What can hang from each mark:
K84: K302 K880
K880: K84 K434
K306: K929
K791: K880
K219: K302 K993
K707: K410 K638
K993: K219
K434: K707 K880
K929: K306 K880

Known rows, with every way that one mark hangs from another:
K306(K929(K880(K434(K707)))): [ 0.73  3.06  1.25 -1.26  6.41 -1.07 -3.78 -0.59  0.97  1.23  0.60 -3.93
 -0.88 -1.04 -4.38 -3.76 -0.41 -1.21 -1.29  0.07 -1.75 -3.81]
K929(K306 K880(K84 K434)): [ 1.69  2.48  1.22 -2.46  5.77 -4.23 -6.63  1.40  1.11 -1.22 -0.15 -0.75
 -1.41  1.03 -2.72 -4.56 -1.05 -0.34 -2.21 -2.83 -0.59 -3.38]
K791(K880(K84(K302) K434(K707(K410)))): [ 2.72 -4.09  3.79 -2.90 -1.30 -2.61  7.04 -0.92  1.88  0.48  1.41  0.06
  0.13 -1.48 -0.01  2.25 -0.27  1.17 -0.01  0.59  7.18 -0.33]
K84(K880): [-1.14  2.20 -3.59  1.41 -1.88  2.26 -3.25  3.08  0.06 -0.45 -1.25  1.69
  0.70  2.09  5.01 -0.09  1.60  3.63  0.78  0.22 -3.13  0.24]
K791(K880(K434)): [ 1.32  1.38  0.66  0.29  4.36  2.97  2.20  3.89  2.77  0.49 -0.64  1.20
 -1.62 -1.37  1.32  1.36  0.85  1.40  0.29  0.95 -0.24 -1.81]
K84(K302 K880(K434(K707))): [ 0.47 -1.45 -0.18 -1.87 -0.10 -0.43  2.41 -1.60  1.00 -1.71  0.32 -0.93
  0.77  0.16  3.51  1.68 -0.53  6.98 -3.19  1.79  1.82  0.38]
K791(K880): [-0.06  2.29 -1.27  2.09  0.71  3.67  0.34  5.10  0.85  0.41 -1.89  3.49
 -0.34  0.15  3.00  1.57  1.69 -0.54  3.48  0.18  0.17 -0.36]
K434(K707(K410) K880): [-0.16  0.33  0.93  1.10 -3.86  3.44  3.64  0.51 -0.93  2.98  0.93 -3.08
  1.04 -2.44 -0.67 -1.26  3.03 -4.57  3.82  2.85 -3.93  0.25]
K993(K219): [-1.58  2.73 -4.10  4.67 -1.11  3.55 -1.14  4.49 -0.34 -1.54 -3.56  2.92
 -2.03  1.47  3.55  4.15  1.20  0.95  5.39 -0.04 -5.42  0.69]
K84(K302 K880): [-0.81  1.10 -2.41  0.15 -3.07  1.12 -2.67  1.78 -0.58 -2.51 -1.37  3.01
  1.45  3.32  7.04  1.69  0.87  5.53  1.33 -0.17  0.24  2.38]
K219(K302): [-0.95  2.55 -3.09  4.35 -0.30  4.48 -1.04  4.09  1.08 -2.82 -2.76  2.56
 -0.58  2.57  4.54  4.45  2.78  2.10  5.41  0.20 -4.07  1.67]
K707(K638): [-2.87  1.54 -4.24  4.73 -1.86  5.55 -0.35  0.75 -1.38  0.73 -1.36  2.89
  0.75  1.38  1.03  2.72  1.14 -1.51  1.30 -0.11 -3.55  1.92]
K929(K306): [ 0.12  5.10 -2.84  1.19  2.15  1.83 -3.07  3.67 -0.72 -1.23 -2.70  0.65
  0.18  2.67  1.28 -0.64  2.01 -1.92  1.45 -0.45 -2.53 -0.70]
K791(K880(K84 K434(K707(K638)))): [-0.40 -4.64  1.01  0.22  1.17 -1.31  5.33 -1.75  1.19  1.60  0.74  1.27
 -0.88 -2.92 -2.42  1.74 -2.32 -0.24 -3.52  0.48  4.57 -0.54]
K434(K880): [-0.76  2.62 -0.57  1.64 -0.95  4.35 -1.82  3.84 -0.71  0.25 -0.65  0.90
 -0.63 -0.87  2.37 -1.00  1.68 -2.56  3.39  0.85 -5.28  1.69]
K791(K880(K84)): [ 0.33  0.13 -0.71  0.69 -0.87  0.10 -0.82  4.86  0.88 -0.45 -1.14  4.95
 -1.06  0.42  2.69  1.03 -0.14 -0.62  2.07 -1.70  2.74  0.38]
K880(K84(K302) K434(K707(K410))): [ 2.00 -2.69  1.42 -1.88 -2.95 -1.03  5.22 -1.96  0.74 -0.64  1.86 -0.79
  0.27 -0.08 -0.48  2.78 -0.12  1.16 -1.06  0.09  3.33  0.87]
K434(K880(K84(K302))): [-0.10 -0.65  1.13 -1.02 -3.78 -0.48 -2.43  2.29 -1.44 -2.62 -0.02  3.63
 -0.58  0.63  4.04  0.14 -0.90 -0.82  2.46 -1.43  0.60  4.57]
K929(K306 K880(K84 K434(K707))): [ 1.56  0.79  1.59 -2.69  5.15 -5.08 -3.36 -0.67  0.92 -0.50  0.42 -2.43
 -0.98 -0.72 -4.54 -4.40 -1.73 -0.82 -3.51 -1.69  1.37 -3.89]
K434(K707): [-1.00  1.97 -3.36  2.94 -1.46  4.62  1.85  1.94 -0.32  0.06 -0.89  1.01
  0.38 -0.15  0.75  2.36  1.12 -1.03  1.03  0.80 -1.73  0.40]
K880(K434(K707)): [ 0.39  1.11 -1.40  1.22  2.12  3.88  3.69  0.69  1.50  0.16  0.26 -1.33
 -0.83 -1.67 -0.93  2.25  0.40  0.91 -2.05  1.55 -2.15 -1.03]
K219(K993): [-0.93  3.67 -3.34  4.42 -1.46  4.26 -0.14  3.53 -0.84 -0.89 -3.75  2.78
 -1.78  1.46  4.02  4.65 -0.36  1.53  5.32  0.10 -3.80  1.66]
K929(K306 K880(K84 K434(K707(K638)))): [-0.44 -1.41  1.03 -1.18  4.25 -4.88 -2.25 -4.07 -0.34  0.80  0.56 -2.22
 -0.08 -0.84 -6.07 -3.79 -2.33 -1.84 -4.64 -1.42  1.50 -2.86]
K306(K929(K880)): [-0.58  5.68 -1.13  0.77  3.45  0.50 -8.88  2.81 -0.66  0.50 -1.21  0.00
 -0.12  2.16 -0.90 -3.83  1.03 -2.55  3.16 -1.86 -3.31 -1.94]

Rows:
[ 0.33  3.44 -0.75 -0.66  2.19 -3.51 -8.42  2.66 -0.68 -1.30 -1.36  1.48
 -0.19  2.47 -1.02 -4.45 -0.23 -2.26  0.95 -3.60 -0.30 -1.90] : K929(K306 K880(K84))
[-0.18 -2.30  1.52 -1.20 -4.36 -1.22  0.82  0.14 -1.62 -1.97  0.60  2.04
  0.02 -1.00  2.24  0.38 -1.54 -1.27  1.19 -0.23  2.59  4.08] : K434(K707 K880(K84(K302)))
[ 1.21 -2.07  0.98 -2.23 -2.38 -0.49  4.57 -2.77  0.97  0.38  1.32 -3.25
  1.92  0.23  2.39  1.20  1.43  5.42 -1.38  2.58  1.27 -0.49] : K84(K302 K880(K434(K707(K410))))
[ 1.50 -0.18  2.87 -3.87  3.57 -5.83 -4.42 -2.07  0.27 -1.65  1.09 -1.14
 -0.82  0.47 -2.71 -2.63 -2.85  0.61 -2.21 -2.23  4.23 -0.91] : K306(K929(K880(K84(K302) K434(K707))))
[ 2.01 -0.27  2.72 -3.90  3.95 -6.19 -2.67 -2.05  0.25 -2.52  0.32 -1.15
 -0.13  0.60 -2.52 -2.74 -2.30  1.08 -3.02 -2.09  4.63 -1.78] : K929(K306 K880(K84(K302) K434(K707)))
[-1.35 -5.09  2.12  0.00 -7.58 -1.15  4.01 -4.31 -2.95  1.46  1.64  0.02
  1.97 -1.06 -0.45  0.46 -0.13 -3.79  1.91  0.88  2.29  4.14] : K434(K707(K410 K638) K880(K84(K302)))
[-1.81 -3.96  0.95  1.17 -6.39 -0.05  3.41 -2.97 -2.30  3.50  1.74 -1.35
  1.21 -2.28 -2.51 -1.22  0.48 -5.71  1.38  1.27 -1.06  1.97] : K434(K707(K410 K638) K880(K84))
[-0.79 -4.21  0.39 -0.67 -3.36 -0.34  5.71 -6.01 -0.26  1.76  1.46 -2.92
  2.81  0.09  0.81  1.77  0.82  4.50 -2.41  2.81  1.52  0.46] : K84(K302 K880(K434(K707(K410 K638))))
[-1.45 -3.60 -0.65 -0.27 -1.07 -0.24  3.47 -4.94 -0.25 -0.40  0.41 -0.70
  1.64  0.02  2.00  2.33 -1.23  6.02 -4.25  2.01  2.09  1.41] : K84(K302 K880(K434(K707(K638))))
[-0.01 -4.87  0.84 -0.31 -3.84 -0.85  6.36 -5.23 -0.52  0.73  1.96 -0.55
  1.17 -0.18 -1.96  3.45 -0.77  0.18 -2.20  0.42  3.62  1.85] : K880(K84(K302) K434(K707(K410 K638)))
[ 0.62  0.26 -0.48 -1.60  0.44  0.38 -0.83  0.50  1.21 -2.36 -0.20  0.75
  0.28  1.80  5.41  1.42  0.11  7.39 -1.85  0.61 -0.14  0.95] : K84(K302 K880(K434))
[-0.80 -1.62 -0.89  2.30 -1.05  3.90  6.91 -3.73  0.20  3.56  1.38 -3.34
  1.15 -1.67 -3.66  2.33  1.71 -1.66 -1.38  2.60 -2.50 -1.01] : K880(K434(K707(K410 K638)))
[ 2.11  1.40  2.35 -3.73  4.56 -5.38 -6.05  0.10  0.45 -3.17 -0.29  0.54
 -0.71  2.20 -0.65 -2.93 -1.68  1.61 -1.69 -3.25  2.76 -1.25] : K929(K306 K880(K84(K302) K434))
[ 1.28 -0.45 -0.16 -1.24 -0.04 -0.12 -0.21  1.35  1.01 -3.37  0.28  3.16
 -1.33  1.54  2.59  3.05 -1.48  3.11 -1.62 -1.86  1.99  2.32] : K880(K84(K302) K434)
[-2.54 -3.40 -0.07  1.59 -4.12 -0.01  1.32 -1.84 -2.28  1.40  0.77  0.90
  0.11 -2.37 -1.33 -0.69 -1.54 -4.19 -0.45  0.48 -0.54  2.96] : K434(K707(K638) K880(K84))
[ 0.72  2.27  0.48 -1.90  0.93 -4.61 -7.85  1.32 -1.37 -3.29 -1.51  2.79
  0.57  3.78  1.00 -2.72 -0.85 -0.35  1.48 -4.03  3.09  0.21] : K929(K306 K880(K84(K302)))
[ 0.23 -1.75  1.51 -0.29 -5.45 -0.17  2.43  0.34 -1.04  2.14  1.60 -1.59
  0.28 -2.19 -0.90 -1.83  1.22 -4.66  2.48  1.02 -1.28  1.04] : K434(K707(K410) K880(K84))
[ 0.02 -3.05  1.57  1.24  0.52  2.21  8.64 -2.68  1.19  4.58  0.94 -2.47
  1.00 -3.03 -3.22  1.79  1.62 -1.64 -0.20  3.13  1.43 -2.31] : K791(K880(K434(K707(K410 K638))))
[ 0.78 -1.03 -0.92 -0.25  0.59  0.22  2.50  0.45  1.45 -0.70  1.00  0.10
 -1.58 -1.38 -1.28  1.67 -1.48  0.78 -3.43 -0.31  0.55 -0.22] : K880(K84 K434(K707))
[ 0.81  4.74  0.85 -0.99  6.99 -0.26 -7.01  1.56  1.20  0.61 -0.01 -2.23
 -1.34  0.60 -2.56 -3.97  0.26 -0.73  0.01 -1.09 -3.73 -3.30] : K306(K929(K880(K434)))
[-2.93 -1.28 -0.68  2.90 -2.52  3.64  2.55 -1.62 -2.23  2.21  0.03 -0.50
  0.79 -2.64 -1.01 -0.16  0.32 -4.01  0.89  2.34 -3.15  2.07] : K434(K707(K638) K880)
[-0.93 -1.23  1.26 -1.08  3.83 -4.52 -3.85 -4.05 -0.31  1.69  1.34 -2.17
 -0.71 -0.91 -6.25 -3.66 -2.97 -2.27 -3.85 -1.50  1.20 -2.12] : K306(K929(K880(K84 K434(K707(K638)))))
[ 1.50  2.58  2.39 -1.64  4.14 -1.09 -1.60 -1.68  0.94  3.36  1.55 -6.17
  0.24 -0.97 -5.55 -4.33  1.72 -2.77  0.53  0.88 -2.26 -4.80] : K306(K929(K880(K434(K707(K410)))))
